In the rows, zero is written as 128.
Known rows, with every way that one mark hangs from another:
{K221 {K308 K168} {K869 K513}}: [112 124 105 141 179 127 118 141 131 148 124 166 133 158 118  95 132 158
 121 128  87 140 118 184 127 133 148 121 127 181 158 191 135  56 146 137
 127 135 119 157 159 145 111 209 133 145 129 144 110 126 143 125 197]
{K308 {K168 K137 K944}}: [116 109 122 198 157 129 121 109 109 118 104 128 141 146 109 134 105 123
 145 148  96 155 123 155 135 141 139 124 119 114 156 188 127  93 150 138
 141 124 116 163 133 165 101 125 127 139 131 137 136 141 117 143 142]
{K944 {K168 {K137 {K310 K869}}}}: [118 125 137 173 123 143 108 117 121 139 104 141 147 139 133 110 101 114
 144 145  92 155 118 165 129 147 123 111 116  98 140 188 142  91 128 144
 148 153 115 153 135 154 102 147 122 127 116 115 123 141 122 126 145]
{K308 {K168 {K137 {K310 K862}}}}: [118 125 115 171 145 140 124 110 120 105 112 134 141 140 114 111  99 112
 120 135  77 157 121 142 148 125 128 126 128  98 151 178 138 101 131 132
 139 128 112 159 139 150 109 128 128 132 121 126 133 148 118 127 153]
{K862 K810}: [126 124 123 123 132 110 117 133 125 103 140 136 151 149 116 119 121 121
 121 104 113 141 133 132 101 131 116 133 142 147 138 130 137 140 136 128
 153 168 126 145 120 110 132 122 122 125 132 107 140 124 111 111 100]
{K221 {K308 K168} {K869 K513 K645}}: [117 118 116 151 186 138 121 144 132 133 127 186 137 156 116  92 128 155
 135 138  85 139 122 204 121 124 149 124 125 186 148 193 124  38 157 142
 110 146 129 155 182 150 111 220 125 151 123 153 104 123 126 116 206]
{K944 {K168 K137 K308}}: [116 126 125 175 131 131 104 115 114 152 100 124 148 143 118 118  97 126
 176 153 130 158 124 172 107 154 130 109 110  94 134 181 140  87 138 127
 167 151 115 158 125 159  87 157 130 140 115 119 123 141 129 151 127]
{K380 {K310 K862 {K869 K221 K513}}}: [113 129 134 109 107 153 127 103 152 136 124 184 125 149 144 110 109 104
  88 100  63 138 137 168 151 117  98 116 155 109 105 173 145 100 101 109
 113 186 141 145 124 149 133 139 119 129 131 148 125 139 131  91 102]
{K34 K35}: [118 106 109 101 138 109 101 114 123 125 141 132 146 148 116 117 107  82
 109 108 104 149 129 152 126 124 128 132 139 159 138 152 128 116 124 150
 154 165 118 149 131 124 121 119 122 114 155 109 132 123 119 140 117]
{K944 {K168 {K137 {K310 K862}} K308}}: [116 128 130 171 123 138 109 105 116 150 101 122 144 140 120 109  88 118
 147 151 107 164 120 181 117 149 126 105 112  79 130 177 149  93 128 128
 155 146 111 164 130 159  92 148 128 137 113 114 125 150 123 142 135]
{K137 K310}: [121 111 119 142 131 134 117 124 122 140 132 107 145 143 129  96 104 117
  83 130  67 154 116 146 135 126 123 123 125 106 119 151 143 124 121 154
 121 137 123 147 140 123 123 136 123 115 127 106 127 143 113 109 137]
{K310 {K862 K810} {K869 K645}}: [126 136 151  87 120 138 134 116 143  47 128 191 137 141 119 114 113 102
  90  95  72 133 132 162 116 125  97 116 152 134 124 154 139 124 132 113
 101 216 132 154 139 127 140 127 114 147 125 144 141 128 120  95  82]
{K701 K221}: [115 116 103 135 142 112  98 146 134 112 130 137 149 158 136 125 104 127
 144 127 125 141 125 132 117 142 122 128 119 158 128 169 121 118 129 151
 109 160 117 140 111 127 103 161 136 118 138 116 123 118 138 118 121]
{K380 {K310 K862 {K869 K513 K645}}}: [120 123 133 100 116 156 134 107 155 125 134 188 130 145 139 120 112 104
  93 100  54 137 136 167 143 115  97 126 156 129 109 177 139 103 114 121
  95 187 142 139 133 145 133 138 113 130 132 158 126 137 126  92 106]
{K308 {K168 {K137 {K310 K862}} K944}}: [116 111 125 191 149 136 125 102 112 118 105 125 136 142 112 126  97 116
 118 146  76 163 122 160 146 137 134 121 120  95 149 186 136  97 139 138
 131 121 113 169 137 162 106 115 125 137 129 132 139 151 110 135 144]
{K35 K862}: [127 109 120 110 140 117 123 121 125 135 118 109 151 141 127 120 102 115
  96 106 103 138 117 155 123 131 129 120 143 160 141 129 135 122 117 149
 164 169 111 141 143 114 119 138 126 113 151 114 139 133 107 119  97]
{K310 K869}: [120 125 130 109 129 127 119 125 133 105 118 152 138 145 132 117 123 122
 122 113  72 131 112 143 130 141 115 117 131 129 133 171 136 111 128 133
 117 181 125 146 121 136 122 151 124 133 126 135 128 126 140 115  98]
{K645 {K869 K221 K513}}: [119 124 122 163 119 153 114 140 120 146 111 177 138 153 124  77 101 136
 134 129 104 139 127 207 153 134 142 119 125 112  86 164 134 113 115 145
 127 174 144 155 164 131 114 190 123 142 137 147 109 123 103  99 142]
{K221 K308 {K869 K513 K645}}: [120 113 121 132 173 136 118 149 137 145 135 173 141 158 118  93 131 153
 110 131  96 135 128 210 116 122 145 118 126 184 134 183 129  56 156 155
 106 153 130 149 191 140 116 215 125 140 136 151 110 120 125 111 191]
{K869 {K221 {K308 K168}} K513 K645}: [116 106 144 184 156 155 125 136 125 119 119 187 144 155 130  81 102 134
 176 149 129 151 136 231 137 112 143 115 120 111  98 186 117  18 144 136
 123 166 163 164 175 154 116 236 118 157 103 157  99 130  88 100 180]
{K168 K137 K308 K944}: [116 104 131 184 140 118 121  98 104 162 101  93 136 147  98 149  97 136
 158 159 117 158 132 192 113 159 141 105 105  86 138 172 144  98 163 146
 140 121 117 174 135 174  90 123 129 142 145 137 144 146 102 162 105]
{K137 {K310 K862}}: [121 118 124 126 121 140 120 116 129 125 131 111 140 142 124  90  97 107
  49 120  67 156 119 154 134 119 113 117 134  97 112 149 149 131 109 139
 115 146 117 153 144 121 128 122 125 120 132 112 135 148 119 110 126]
{K168 {K137 {K310 K862}} K308 K944}: [116 105 135 177 130 131 128  86 107 154 104  89 131 142  99 135  85 124
 110 156  86 166 130 199 127 152 136  99 109  57 131 169 157 109 148 146
 124 113 112 180 141 172  97 107 126 139 141 129 146 161  95 150 112]
{K869 K221 {K513 {K944 K168}} K645}: [120  95 163 179 131 172 118 125 125 143 118 169 144 156 155  91  88 120
 172 157 143 152 148 252 133 118 142 110 130  74  85 181 112  33 113 139
 136 189 176 160 172 144 102 236 109 147  99 154  88 131  77  97 145]
{K221 {K308 {K168 K137}} {K869 K645}}: [117 130 118 173 180 133 116 143 127 112 119 180 141 150 106 103 124 149
 122 146  76 138 125 185 119 128 145 121 115 187 160 189 128  53 166 153
 117 137 113 154 188 166 109 193 132 143 139 150 118 124 136 127 194]
{K513 {K944 {K168 K137 K308}}}: [122 111 143 157 125 141 115 108 112 169 106 117 141 149 132 130  92 128
 153 155 119 152 135 194 114 153 138 118 130  89 135 173 128  90 116 145
 173 147 132 160 130 147  86 180 126 138 121 139 112 141 128 149 104]
{K34 {K35 {K862 K810}}}: [124 106 115  75 141 100 112 106 122 119 138 133 151 142 118 128 105  75
 106  86 105 146 130 156 124 126 128 133 154 189 160 128 135 129 121 153
 179 179 111 150 134 110 131 108 117 108 161  95 140 122  98 128 100]
{K168 {K137 {K310 K862}} K308}: [119 125 118 147 125 138 126  97 120 136 113 101 138 140 104 118  89 118
 113 140  95 159 131 174 135 136 128 105 118  63 135 162 160 110 140 137
 141 127 110 166 138 152 103 124 130 130 127 122 140 158 106 140 119]
{K168 {K137 {K310 K862}} K944}: [118 103 143 183 128 137 124 100 116 139 110 102 137 142 110 129  96 108
  70 146  79 161 133 186 141 136 130 103 120  81 134 174 150 118 144 161
 113 119 111 168 157 161 112  93 122 124 152 127 153 153  97 131 127]
{K944 {K168 {K137 {K310 {K869 K221}}}}}: [116 128 142 187 120 146 105 118 121 136 100 145 146 140 135 104  96 112
 137 148  95 156 119 173 135 144 125 104 114  82 130 189 143  84 126 140
 149 157 119 157 137 162 102 155 123 127 112 115 120 140 118 118 142]
{K645 {K869 K513}}: [127 120 110 137 128 147 119 141 122 152 119 168 140 151 116  91 109 139
 131 120  98 136 121 192 145 138 141 131 131 137 103 165 133 131 122 153
 119 165 133 148 160 118 113 175 120 140 142 150 116 125 111 110 143]
{K701 {K221 {K869 K645}} K843}: [112 115  88 153 160 117  80 168 141 104 143 156 143 167 139 118 109 160
 153 145 104 132 126 134 103 144 139 124 103 219 138 189 108  79 125 168
  80 184 113 143 123 121  87 176 135 113 126 111 107 100 115 102 148]
{K380 {K310 {K862 K810} {K869 K513}}}: [119 130 130  84 110 143 135 104 154 125 136 187 128 146 134 124 119 104
  87  85  57 138 137 149 139 122  93 128 164 128 126 164 149 124 111 110
 114 186 137 142 114 134 139 118 115 128 134 144 133 137 128  92  93]
{K645 K869}: [126 130 111 150 123 137 111 144 117 136 114 161 142 147 110  97 106 138
 113 126  86 136 119 170 134 139 133 132 124 147 103 152 133 149 125 155
 125 163 122 143 158 125 116 157 125 135 151 142 124 123 126 116 125]
{K380 {K310 {K869 K221 K513}}}: [113 124 130 126 116 149 126 113 146 148 126 177 129 150 149 114 117 115
 125 109  62 136 131 160 153 124 108 122 145 118 115 177 139  90 112 126
 121 177 148 140 117 151 129 155 117 124 129 142 116 131 124  92 110]

Rows:
[116 109 125 198 155 133 123 107 106 128 106 123 140 143 113 127  99 122
 133 151  76 162 119 156 144 140 138 123 114  99 153 188 133  94 144 147
 132 114 115 166 136 165 102 123 124 135 128 130 135 147 107 134 149]  {K308 {K168 {K137 K310} K944}}
[118 125 119 170 149 139 125 113 119 104 107 143 141 139 120 114 104 119
 137 138  73 152 114 137 153 134 131 127 123 100 159 186 136  92 139 137
 137 131 116 158 130 154 109 138 125 133 114 128 129 144 117 124 152]  {K308 {K168 {K137 {K310 K869}}}}
[109 117  91 149 156 102  87 163 131 119 130 148 142 166 128 118 110 160
 166 143 120 139 119 122 106 149 136 129  98 214 141 190 115  75 130 169
 105 158 108 154  93 125  92 180 143 126 124 113 113 110 135 127 144]  {K701 {K221 K308} K843}
[117 133 129 101 108 143 126 105 151 125 129 175 127 144 134 121 114 104
  71  97  46 136 128 138 139 121  94 126 155 129 117 166 144 124 108 116
 111 179 126 137 117 146 133 117 123 125 145 144 135 138 148 105  86]  {K380 {K310 K862 K869}}
[117 102 147 170 146 155 123 139 130 125 123 180 145 156 132  78 103 128
 159 146 135 148 140 236 131 111 140 110 122 111  89 177 121  29 144 142
 118 173 164 161 179 146 118 230 118 151 109 154 102 127  84  98 168]  {K869 {K221 K308} K513 K645}
[109 119  82 145 156 111  77 164 139 119 140 142 141 168 141 122 115 164
 145 137 109 132 122 123 107 148 138 123 105 216 144 187 115  89 118 161
  90 175 105 145 109 119  87 168 139 109 130 104 109 102 126 109 139]  {K701 {K221 K869} K843}
[116 100 129 188 137 128 124  94 104 168 106  85 135 142 103 138  88 129
 135 165  87 165 127 194 127 156 141 102 101  63 136 174 153 101 156 158
 127 107 115 177 138 173  94 118 125 135 137 124 141 156  88 151 121]  {K168 {K137 K310} K308 K944}
[111 137 152 113 111 140 124 115 139  83 102 181 125 147 126  89 107 111
  77 109  75 137 123 176 137 126 107  99 139 107 111 170 147  92 113 110
 112 196 125 165 133 150 132 162 130 152 130 150 130 134 146 110  94]  {K310 K862 {K869 {K221 K308}}}
[117 129 140 163 119 147 107 112 123 130 102 144 145 139 129 105  98 105
 120 140  90 158 119 169 131 144 118 108 121  92 136 188 145  96 125 136
 143 157 111 157 136 154 105 138 122 132 116 120 127 143 129 125 140]  {K944 {K168 {K137 {K310 K862 K869}}}}
[117 129 121 172 132 150 118 141 116 142 104 190 134 153 116  75 102 147
 149 135  97 142 124 213 152 136 148 122 120 125  98 174 134  94 121 146
 131 162 139 162 163 142 115 209 125 156 133 155 105 126 116 109 162]  {K645 {K869 {K221 {K308 K168}} K513}}
[115 119 113 125 167 125 115 147 138 164 131 153 136 160 119  93 137 156
 100 122  99 135 123 194 120 131 145 116 129 181 144 178 140  72 143 148
 119 139 122 153 168 135 116 203 132 136 143 140 114 123 140 122 177]  {K221 K308 {K869 K513}}
[122 120 135 169 113 162 113 134 117 164 104 177 136 155 135  86  93 139
 141 139 108 142 130 228 151 141 147 118 129 102  88 172 129 101 101 149
 137 177 149 159 163 132 106 212 118 146 131 154  98 127 106 101 138]  {K645 {K869 K221 {K513 {K944 K168}}}}
[125 104 127 129 157 151 117 137 138 149 140 152 142 157 139 105 119 141
 110 133  95 134 137 209 122 124 144 117 141 146 129 171 121  81 129 150
 105 170 145 145 186 126 108 200 117 127 135 148 106 120 105 103 153]  {K221 {K869 {K513 K944} K645}}
[115 112 129 191 153 135 126 104 109 119 103 133 135 141 114 129 101 121
 137 148  62 157 117 156 149 145 135 122 117  98 157 193 134  91 145 144
 125 124 115 166 132 168 106 127 122 138 123 135 133 146 109 131 149]  {K308 {K168 {K137 {K310 K869}} K944}}
[123  92 158 165 134 169 126 127 127 136 126 162 143 158 150  95  92 121
 155 150 134 146 150 244 139 111 143 112 135  77  84 170 112  44 116 145
 126 183 178 161 179 135 109 229 110 142 108 158  95 129  73  91 135]  {K869 K221 {K513 K944} K645}
[111 126 119 178 176 121 114 134 120 140 108 158 132 153 104 112 127 153
 107 144  73 143 119 180 121 141 148 116 116 178 171 193 135  69 162 150
 128 118 103 163 165 171 107 174 135 143 150 141 126 129 144 140 184]  {K221 {K308 {K168 K137 K944}} K869}
[128 115 120 134 125 152 122 135 120 163 118 163 138 153 123  99 105 141
 129 127  94 138 127 205 149 141 145 132 136 125 106 165 129 130 111 158
 126 161 142 152 161 117 108 188 119 142 141 157 109 125 111 111 131]  {K645 {K869 {K513 K944}}}
[120 117 132  99 121 150 133 107 139 117 127 138 133 142 134  91 106 108
  64 110  51 148 115 170 153 126 111 109 139  83 117 170 154 115 109 134
  96 163 128 159 137 122 129 139 117 131 116 128 127 148 112  99 130]  {K137 {K310 K862 {K869 K513}}}
[114 116 126 181 160 121 126 121 111 135 105 137 137 146 102 113 111 136
 127 148  86 157 117 167 130 140 140 126 112 138 154 184 136  75 158 155
 139 107 112 167 140 166 111 162 133 147 132 139 131 143 133 146 168]  {K221 {K308 {K168 {K137 K310} K944}}}
[124 109 118 133 161 144 113 144 142 139 142 157 145 155 132 101 122 140
 112 126  99 133 132 196 119 122 139 117 135 155 127 171 126  82 138 144
  99 170 136 141 184 127 112 185 118 124 135 139 112 119 106 100 163]  {K221 {K869 K513 K645}}
[127 126 150  75 125 147 141 112 147  65 131 196 135 145 125 110 115 104
 108  92  84 136 135 185 127 122 104 116 157 124 122 167 142 110 129 110
  98 215 142 159 143 120 137 142 109 151 116 152 132 130 105  92 100]  {K310 {K862 K810} {K869 K513 K645}}
[120 113 152 130 132 155 126 127 135 100 117 185 138 149 142  96 112 120
 154 126  89 134 127 200 145 126 125 108 132 101 105 184 127  61 133 131
 104 202 158 156 149 145 122 199 112 145 107 154 109 124 100  89 127]  {K310 {K869 K221 K513 K645}}
[124 121 122 118 119 133 125 115 129 111 137 121 141 142 120  95 101 105
  52 110  70 155 125 150 128 119 109 120 140 101 118 136 152 142 115 135
 123 151 119 154 139 114 135 111 123 121 130 105 140 147 113 101 118]  {K137 {K310 {K862 K810}}}
[117 126 128 177 129 137 107 110 113 156 102 118 147 140 123 113  92 124
 162 156 107 164 118 174 116 153 130 108 107  82 134 181 147  86 134 136
 159 141 113 160 129 157  90 157 127 134 110 112 120 148 118 140 140]  {K944 {K168 {K137 K310} K308}}
[113 135 137 122 104 147 123 106 149 123 123 182 126 146 140 110 107 102
  76 101  53 137 134 153 143 118  95 119 152 117 108 164 144 108 101 112
 114 187 133 142 120 154 134 129 122 126 141 143 130 138 143  96  84]  {K380 {K310 K862 {K869 K221}}}
[118 137 130  94 108 136 129 106 150 114 134 184 129 143 130 128 118 102
  78  86  48 135 134 134 131 122  90 131 160 138 127 156 148 134 114 110
 118 184 128 140 112 139 140 105 119 123 140 138 139 134 141  95  81]  {K380 {K310 {K862 K810} K869}}
[119  98 138 195 136 133 120 107 112 150 111  99 141 142 112 131  99 117
  94 151  83 161 129 178 141 142 137 110 113  84 140 175 144 112 151 170
 121 110 116 166 154 162 108 102 120 119 149 124 148 148  91 129 133]  {K168 {K137 K310} K944}
[121  99 144 171 139 160 121 135 131 123 128 165 149 155 140  84  99 120
 157 142 130 147 143 226 136 108 136 110 128  92  82 171 120  46 131 136
 117 187 168 155 176 137 115 209 113 140 109 146 105 126  71  88 148]  {K869 K221 K513 K645}
[121 121 133 162 122 155 120 138 116 160 105 182 132 157 124  81 100 144
 135 137 101 139 133 229 153 138 150 119 128 117  93 168 132  95 114 157
 136 165 147 163 168 135 112 220 123 151 138 161 102 126 112 108 147]  {K645 {K869 {K221 K308} {K513 K944}}}
[122 118 131 163 116 161 118 135 118 159 110 174 134 156 131  84  96 138
 136 135 102 139 133 223 155 136 147 121 132 106  90 164 129 109 105 151
 132 172 150 159 167 129 108 204 119 143 136 157 101 125 104 103 133]  {K645 {K869 K221 {K513 K944}}}
[116 121 146 206 149 146 117 136 118  94 108 183 146 148 118  88  97 126
 154 159 110 149 135 200 127 114 137 113 111 123 109 175 119  42 155 143
 134 162 143 159 177 170 116 205 125 148 119 148 114 130 103 112 160]  {K869 {K221 {K308 {K168 K137}}} K645}
